Every row comes from one small tree of marks. Brackets hold a mark, then the marks that hang from it, in alphabetical order. Every link used is in the known rows. Which tree was each row made from?
Known rows
(vuzi (fetar (voren (pozis lolugo mene)) vukit)): [-0.53  0.74  1.66 -2.18 -0.52 -3.79  2.71  1.22  2.67  0.65  2.05  0.90
  3.81 -1.04 -1.51 -4.51  0.53 -1.40 -1.12  1.53  2.43 -1.70  3.79  1.35
  1.17 -1.45 -1.47]
(mivof (sasig komu)): [ 0.37 -0.04 -0.36  0.06  2.27 -3.20  0.84  0.78 -0.66  2.38  0.42 -2.47
 -0.32  0.72 -1.18  3.09  1.85  0.16 -1.53  1.11 -1.93 -1.45 -0.56  0.59
  0.28 -0.43 -1.55]
(lolugo dirobor pozis): [-1.10  0.78  2.87  0.46  1.36  0.15 -1.17  0.15  3.83  0.00  1.22 -2.03
  0.48 -0.39 -0.62  0.05  0.32 -1.88 -0.25 -0.32  1.53 -0.75  1.44  1.40
  1.39 -4.26 -3.24]
(dirobor (lolugo (pozis mene sasig))): [-1.14  1.22  2.96  0.08  2.07 -2.10 -0.88  1.54  3.27  0.04  2.54 -0.59
  2.32  0.90 -0.28 -1.07  0.11 -3.27 -1.65  1.34 -1.14  1.36  3.94  2.73
 -0.63 -2.57 -3.53]
(vuzi (fetar (voren (pozis (lolugo dirobor) mene sasig)) vukit)): [-1.46  0.88  1.93 -2.98  0.65 -4.32  2.66  0.87  4.19  1.02  1.87 -0.48
  3.68 -0.75 -2.12 -3.84 -0.13 -2.97 -0.83  1.86  1.72 -2.50  3.24  1.75
  2.23 -3.21 -3.03]
(komu pekog): [ 0.15 -1.31  1.65 -0.17 -1.40  2.35 -0.89  0.64 -0.61  0.50  0.26  2.06
 -0.08 -0.02 -0.70 -0.15  0.08 -1.42  0.34  0.11  0.82  2.13 -0.07  0.10
  1.40 -0.08 -0.26]
(vukit (fetar (voren (pozis lolugo mene sasig)) vuzi)): [-0.74  2.02  0.90 -4.92  0.15 -3.94  1.00  1.02  1.65  1.66  1.84 -2.35
  2.13  0.09  1.46 -3.89  1.14 -1.58 -0.99  3.52  1.12  0.23  2.79 -0.21
  0.25 -1.51 -1.58]
(dirobor (lolugo (pozis mene (sasig (komu pekog))))): [-1.37 -0.02  3.74  0.38  2.22 -1.32 -1.54  1.64  2.88  0.84  3.09 -0.10
  2.42  1.86 -0.54 -0.28  0.74 -3.90 -2.16  2.23 -1.17  2.50  3.16  2.75
  0.33 -1.88 -3.79]
(vuzi (fetar (voren (pozis lolugo)) vukit)): [ 0.26  0.08  1.26 -1.59 -1.41 -3.42  2.20  1.36  2.44  0.72  1.55  1.00
  2.73 -1.46 -1.36 -4.02  0.81 -1.04 -1.24  1.40  2.71 -2.11  2.85  1.34
  0.77 -1.36 -1.07]
(dirobor (lolugo (pozis mene (sasig komu)))): [-1.45  0.67  2.86  0.43  3.00 -2.49 -1.05  1.32  3.22  0.59  2.94 -1.18
  2.45  1.82 -0.20 -0.20  0.69 -3.11 -2.31  2.14 -1.61  1.40  3.19  2.72
 -0.32 -1.86 -3.66]
(komu pekog sasig): [ 0.94 -0.20  0.18  0.76 -2.53  1.47  0.04  1.22 -0.97  1.73  0.36 -0.10
 -0.54  1.32 -1.74 -0.16  1.28 -1.94 -0.02 -0.51 -0.95 -0.09 -1.07  0.52
  0.23 -0.93 -1.74]
(vukit fetar): [-1.01  0.98 -0.48 -0.84 -0.19 -0.84 -0.65  0.76 -0.62  1.49  0.36 -1.51
 -0.50  0.01 -0.18  0.37 -0.49 -0.52  1.12  2.82  1.97  0.43 -0.32  1.09
 -0.54  0.52  1.32]
(vukit (fetar (voren (pozis sasig)) vuzi)): [-0.34  0.77 -0.01 -4.37 -0.80 -2.91  0.75  1.38  1.00  2.16  1.46 -1.42
  0.80 -0.42  1.64 -2.94  1.81 -0.31 -1.56  2.88  1.90 -0.55  0.88 -0.57
 -0.79 -1.35 -0.38]
(vuzi fetar): [-1.21 -0.32 -0.96 -0.28 -0.80 -2.02 -0.87 -0.24  0.96  0.62  0.66  0.71
  0.43  0.41 -1.54 -0.93 -0.79 -0.27  0.23  0.23  1.73 -0.05  1.12  0.81
  0.54  0.36 -0.88]
(mivof dama): [ 0.48  0.52  0.68 -1.05  0.60 -1.75  0.94  1.17  0.80  0.50 -1.60 -0.98
 -0.60 -0.44 -0.24  1.34  0.07  0.05 -0.99 -0.02 -0.32 -1.48  1.15  0.15
  0.50 -0.58 -0.74]
(lolugo pozis): [ 0.26  0.72  2.06  1.06  0.35  0.50 -0.80  0.60  2.03  0.46  1.27  0.06
  0.62  0.68 -0.13 -0.15  1.10 -0.60 -1.20  0.38  1.18  0.21  1.82  1.59
 -0.85 -2.33 -1.07]
(lolugo dirobor (pozis mene sasig)): [-2.83  1.78  3.37 -1.06  3.69 -1.10 -0.17 -0.15  5.12  0.71  1.72 -2.68
  1.97  1.60 -1.39  0.38 -0.49 -3.84 -0.34  1.13 -0.20 -0.53  2.46  2.12
  1.86 -5.52 -4.61]
(lolugo dirobor (pozis sasig)): [-1.69  0.95  2.66 -0.27  2.24 -0.55 -1.00 -0.11  4.78  0.99  1.07 -2.49
  0.31  1.02 -1.04  1.09  0.00 -3.19 -0.54  0.72  0.23 -1.26  1.11  2.11
  1.30 -5.43 -3.94]
(voren fetar (pozis (lolugo dirobor) sasig)): [-1.85  1.16  1.17  0.33  1.26 -4.03 -3.12  1.25  4.41  0.65  0.69 -1.69
  1.88  0.35  0.41 -1.22 -1.90 -4.48 -0.57  1.68  1.45 -3.38  3.40  2.22
  1.14 -2.19 -4.63]
(dama (mivof sasig)): [-0.84 -0.28  0.43 -0.99  0.81 -4.69  1.09  1.48  0.01  1.03 -2.65 -1.27
 -0.90 -3.02 -0.80  2.15  0.35 -0.26 -0.85 -1.11 -1.04 -0.94 -0.90  0.52
 -0.75 -1.40 -0.87]
(pekog komu): [-0.24  0.60 -0.47  0.34 -0.17 -0.62 -0.96 -0.96  0.00  0.45 -0.01  1.85
  2.57  0.58 -0.60  1.19  0.22  0.63  0.09  2.15  0.77  0.73  0.10 -0.28
  0.03 -0.11 -0.57]
(voren (fetar vukit vuzi) (pozis (lolugo dirobor) sasig)): [-0.30  1.00  1.83 -1.38  0.44 -4.55  0.19  2.75  5.30  1.17  0.92 -2.25
  3.33 -0.71  0.64 -2.56  0.18 -3.54 -1.83  0.87  1.84 -3.38  4.62  0.81
  0.86 -4.69 -4.44]
(mene (pozis (lolugo dirobor) sasig)): [-0.95  1.89  2.28 -0.54  3.92 -1.04 -1.60  1.07  3.97 -0.75  0.46 -3.15
 -0.67  2.42  1.10 -0.05 -1.52 -3.59 -0.78  1.30 -1.20 -0.10  0.66  2.37
  1.52 -2.76 -4.19]
(vukit (fetar (voren (pozis lolugo mene (sasig komu))) vuzi)): [-1.10  1.47  0.81 -4.67  1.04 -4.34  0.84  0.79  1.56  2.18  2.29 -2.86
  2.28  1.11  1.65 -2.99  1.78 -1.41 -1.63  4.30  0.60  0.21  2.00 -0.30
  0.55 -0.69 -1.75]
(dama (mivof (sasig (komu pekog)))): [-1.14 -1.56  1.26 -0.60  1.22 -4.12  0.46  1.53 -0.43  1.98 -1.93 -0.94
 -0.76 -1.72 -1.06  3.26  1.17 -0.81 -1.37  0.01 -1.23  0.13 -2.05  0.47
  0.33 -0.54 -1.20]
(vuzi (fetar (voren (pozis lolugo mene (sasig komu))) vukit)): [-1.16  0.30  1.47 -2.25  1.01 -4.63  2.69  0.88  3.22  1.77  2.25  0.06
  3.90  0.77 -1.69 -2.95  0.91 -2.12 -1.95  3.04  1.17 -2.07  2.67  1.80
  1.44 -1.48 -2.10]
(vukit (fetar voren vuzi)): [-0.46  0.77 -0.86 -4.62 -1.46 -2.05  1.07  0.52 -0.43  1.62  1.31 -1.71
  0.24 -1.30  1.38 -2.97  1.64  0.31 -0.18  2.26  1.93  1.02 -0.04 -1.69
  0.09 -0.63  0.39]

Write each row's tree
[-0.12  1.38  2.13 -2.38  0.59 -2.38  1.14  0.14  1.46 -0.54  1.77  0.13
  2.89 -0.79  1.12 -4.46  0.76 -1.45 -1.24  1.32  0.17 -1.01  2.95  0.06
  1.02 -0.27 -1.99]
(fetar (voren (pozis lolugo mene)))
[ 2.61  0.56  2.43 -3.89 -1.66 -2.65  4.65  2.10  2.34  0.15  1.51 -0.30
  3.36 -2.56  1.58 -5.66  3.80  0.17 -2.93  0.11  1.06 -1.47  3.39 -1.64
  0.17 -3.41 -1.16]
(fetar (voren (pozis lolugo)) vukit vuzi)
[ 1.57  1.18  3.02 -4.53 -0.49 -3.10  5.22  2.03  2.65  0.02  2.08 -0.48
  4.70 -2.07  1.43 -6.20  3.43 -0.28 -2.89  0.39  0.73 -0.95  4.47 -1.63
  0.59 -3.47 -1.87]
(fetar (voren (pozis lolugo mene)) vukit vuzi)
[-1.03 -0.58  1.87  0.45  3.66  0.71 -1.60  1.86  1.52  1.23  1.28 -0.18
 -0.82  4.16  1.09  1.60  0.57 -2.01 -2.69  2.29 -0.70  1.09 -1.59  2.07
 -0.04 -0.62 -1.90]
(mene (pozis (sasig (komu pekog))))
[-3.25  1.11  3.22 -0.59  4.85 -1.65 -0.36 -0.44  5.00  1.43  2.25 -3.32
  2.15  2.81 -1.19  1.55  0.31 -3.68 -1.14  2.09 -0.82 -0.56  1.43  2.12
  2.23 -4.53 -4.84]
(lolugo dirobor (pozis mene (sasig komu)))
[-3.08  1.92  1.93 -2.04  5.21 -3.63  0.10 -1.67  3.85  0.55  1.19 -4.92
  2.48  3.29 -1.09  1.00 -1.59 -4.90  0.59  3.09 -3.66  0.11  1.49  1.35
  4.29 -2.02 -5.22]
(pozis (lolugo dirobor) mene (sasig komu))
[-0.06 -0.18  0.62 -0.84 -0.24 -3.49  0.91  3.45  3.36  2.12  1.04  0.39
  2.99 -0.22  0.88 -1.90  1.35 -1.47 -3.14  0.83  2.45 -3.28  3.44  0.52
 -1.71 -3.44 -2.01]
(voren (fetar vukit vuzi) (pozis sasig))
[-2.35  1.65  3.57 -0.39  2.93 -0.41 -0.33  0.12  4.22 -0.17  1.92 -2.25
  2.10  0.20 -0.95 -0.70 -0.19 -2.54 -0.16  0.08  1.16 -0.06  2.80  1.37
  1.92 -4.32 -3.92]
(lolugo dirobor (pozis mene))
[ 0.03  0.92  2.99 -2.50  2.00 -3.23  4.43  1.38  2.73  1.25  2.05 -0.66
  4.31  0.22 -0.28 -2.78  2.12 -2.39 -2.53  3.26 -0.59 -2.48  2.13  1.28
  1.03 -2.51 -1.50]
(fetar (voren (pozis lolugo mene (sasig komu))) vukit)
[-0.47 -0.84  0.55 -0.45  0.96 -4.03  0.67  3.17  3.23  2.75  1.58 -0.35
  3.19  1.00  0.95 -0.87  2.14 -1.25 -3.96  1.84  1.92 -3.25  2.35  0.46
 -1.32 -2.47 -2.16]
(voren (fetar vukit vuzi) (pozis (sasig komu)))
[-3.30  0.72  2.60 -0.17  3.30 -3.88 -2.98  1.17  4.27  1.54  2.14 -1.58
  3.69  2.30 -0.10 -0.85 -1.60 -5.74 -1.03  3.09  0.90 -1.61  3.74  2.19
  2.75 -1.37 -5.67]
(voren fetar (pozis (lolugo dirobor) mene (sasig (komu pekog))))
[-0.25  1.03  1.61  0.78  0.49 -3.61 -0.18  2.78  3.68  1.33  0.74 -0.21
  3.07  0.16 -0.18 -1.35 -0.69 -3.65 -1.51  2.34  1.82 -3.69  3.89  2.90
 -0.58 -2.60 -2.24]
(voren (fetar vukit) (pozis lolugo sasig))
[-0.17 -0.23  1.14  1.63 -0.32 -2.08  0.08  3.44  1.91  1.21  1.00  1.46
  2.76 -1.41  0.24 -1.63  0.36 -1.06 -1.98  0.72  4.01 -3.69  2.84  1.56
 -1.67 -1.30 -0.31]
(voren (fetar vukit) pozis)
[-0.23  0.52  2.43  0.74  0.86 -1.66 -1.53  1.56  3.05  0.16  1.97 -0.33
  0.94  0.35 -0.01 -0.60  0.48 -2.69 -1.84  1.13 -0.80  0.80  2.82  2.68
 -1.02 -2.52 -2.96]
(dirobor (lolugo (pozis sasig)))
[-3.02  1.14  2.97 -2.12  4.25 -2.15 -0.45 -1.24  3.50  0.93  1.37 -3.64
  2.51  3.45 -1.55  0.85 -1.50 -5.80  0.81  3.17 -3.14  1.43  1.41  1.43
  5.11 -2.15 -5.39]
(pozis (lolugo dirobor) mene (sasig (komu pekog)))
[-0.40  0.95  0.34 -4.07  0.05 -4.07  0.24  0.86  1.29  2.37  1.80 -2.71
  1.23  0.71  1.92 -2.51  2.09 -1.00 -1.66  4.15  0.91 -0.14  1.09 -0.32
  0.21 -0.63 -1.32]
(vukit (fetar (voren (pozis lolugo (sasig komu))) vuzi))
[-0.25 -0.33  0.01 -0.15 -0.85 -2.88 -2.07  2.35  2.02  0.74  1.35  0.73
  2.03 -0.71  2.25 -3.00  1.01 -0.15 -2.61 -0.43  3.22 -1.81  3.57 -0.75
 -1.46 -0.64 -2.25]
(voren (fetar vuzi) pozis)
[-0.49 -0.65  3.12  1.04  1.05 -0.88 -2.10  1.69  2.59  1.02  2.49  0.11
  1.08  1.39 -0.26  0.25  1.11 -3.35 -2.25  1.92 -0.80  2.00  2.01  2.78
 -0.11 -1.80 -3.16]
(dirobor (lolugo (pozis (sasig (komu pekog)))))
[-0.05  0.62  0.09 -3.85 -1.31 -2.49  0.69  1.54  0.35  1.61  1.60 -1.07
  0.92 -1.28  1.98 -3.64  2.06  0.52 -1.33  2.27  2.70 -0.16  1.23 -1.05
 -0.81 -0.60  0.00]
(vukit (fetar (voren pozis) vuzi))
[-1.23 -0.92  0.38 -0.45  2.01 -5.30  0.84  1.20 -0.14  1.73 -2.03 -2.00
 -0.73 -1.75 -0.72  3.37  1.16 -0.09 -1.55 -0.07 -1.63 -0.98 -1.94  0.37
 -0.30 -0.48 -1.06]
(dama (mivof (sasig komu)))
[-2.57 -0.41  1.46 -1.44  3.46 -0.69  0.43 -0.38  0.97  2.11  1.51 -0.39
  2.10  3.98 -1.23  1.69 -0.01 -3.14 -0.89  3.06 -2.32  1.57 -0.05  1.03
  2.01 -0.53 -2.19]
(pozis mene (sasig (komu pekog)))
[-0.74 -0.41 -0.32 -2.25 -1.50 -2.31  2.98  0.49  1.25  1.17  1.35  1.17
  1.90 -1.49 -1.91 -2.89  0.80 -0.33 -0.50  0.92  2.42 -1.18  0.67  0.40
  0.91 -1.36  0.04]
(vuzi (fetar voren vukit))
[-1.70  1.81  2.99  0.29  1.80 -3.75  0.16  2.69  4.27  0.08  1.64 -1.35
  4.76 -1.24 -0.36 -2.97 -1.29 -3.81 -0.54  1.23  2.89 -3.18  5.46  1.92
  1.51 -2.66 -3.64]
(voren (fetar vukit) (pozis (lolugo dirobor) mene))
[-0.38 -0.12 -0.77 -1.21 -1.17 -2.03  1.51  2.05  1.23  1.19  0.81 -0.20
  2.10 -1.51  0.52 -1.91  1.03 -0.36 -1.01 -0.32  2.49 -0.84  1.89 -1.24
 -0.34 -2.32 -0.69]
(voren (fetar vukit vuzi))
[ 1.91 -0.55  3.07 -4.14 -0.84 -2.48  4.22  2.04  2.71  1.67  1.98 -0.23
  3.41 -0.50  1.03 -4.01  4.08 -1.47 -3.61  1.74 -0.05 -0.67  2.23 -0.92
  1.14 -3.62 -2.13]
(fetar (voren (pozis lolugo (sasig (komu pekog)))) vukit vuzi)
[ 0.51 -0.14  2.17 -4.59  1.11 -3.31  5.53  1.98  2.68  1.76  2.42 -0.45
  4.36 -0.19  1.14 -3.91  4.29 -0.23 -4.36  1.59 -0.14 -1.72  2.17 -1.45
 -0.04 -3.66 -1.56]
(fetar (voren (pozis mene (sasig komu))) vukit vuzi)
[-2.60  2.71  2.09 -2.63  3.73 -2.88  0.42 -1.31  4.05 -0.36  0.44 -4.06
  2.27  1.88 -1.36 -0.39 -2.56 -5.03  1.50  1.89 -2.96  0.04  2.69  1.38
  3.82 -3.16 -4.99]
(pozis (lolugo dirobor) mene sasig)
[-1.51  1.67  2.55 -0.47  2.63 -0.71  0.23  0.26  3.33  1.05  1.77 -0.61
  2.07  2.60 -0.92  0.18  0.30 -2.52 -1.29  1.85 -0.51  0.38  2.82  2.34
 -0.31 -3.57 -2.51]
(lolugo (pozis mene sasig))
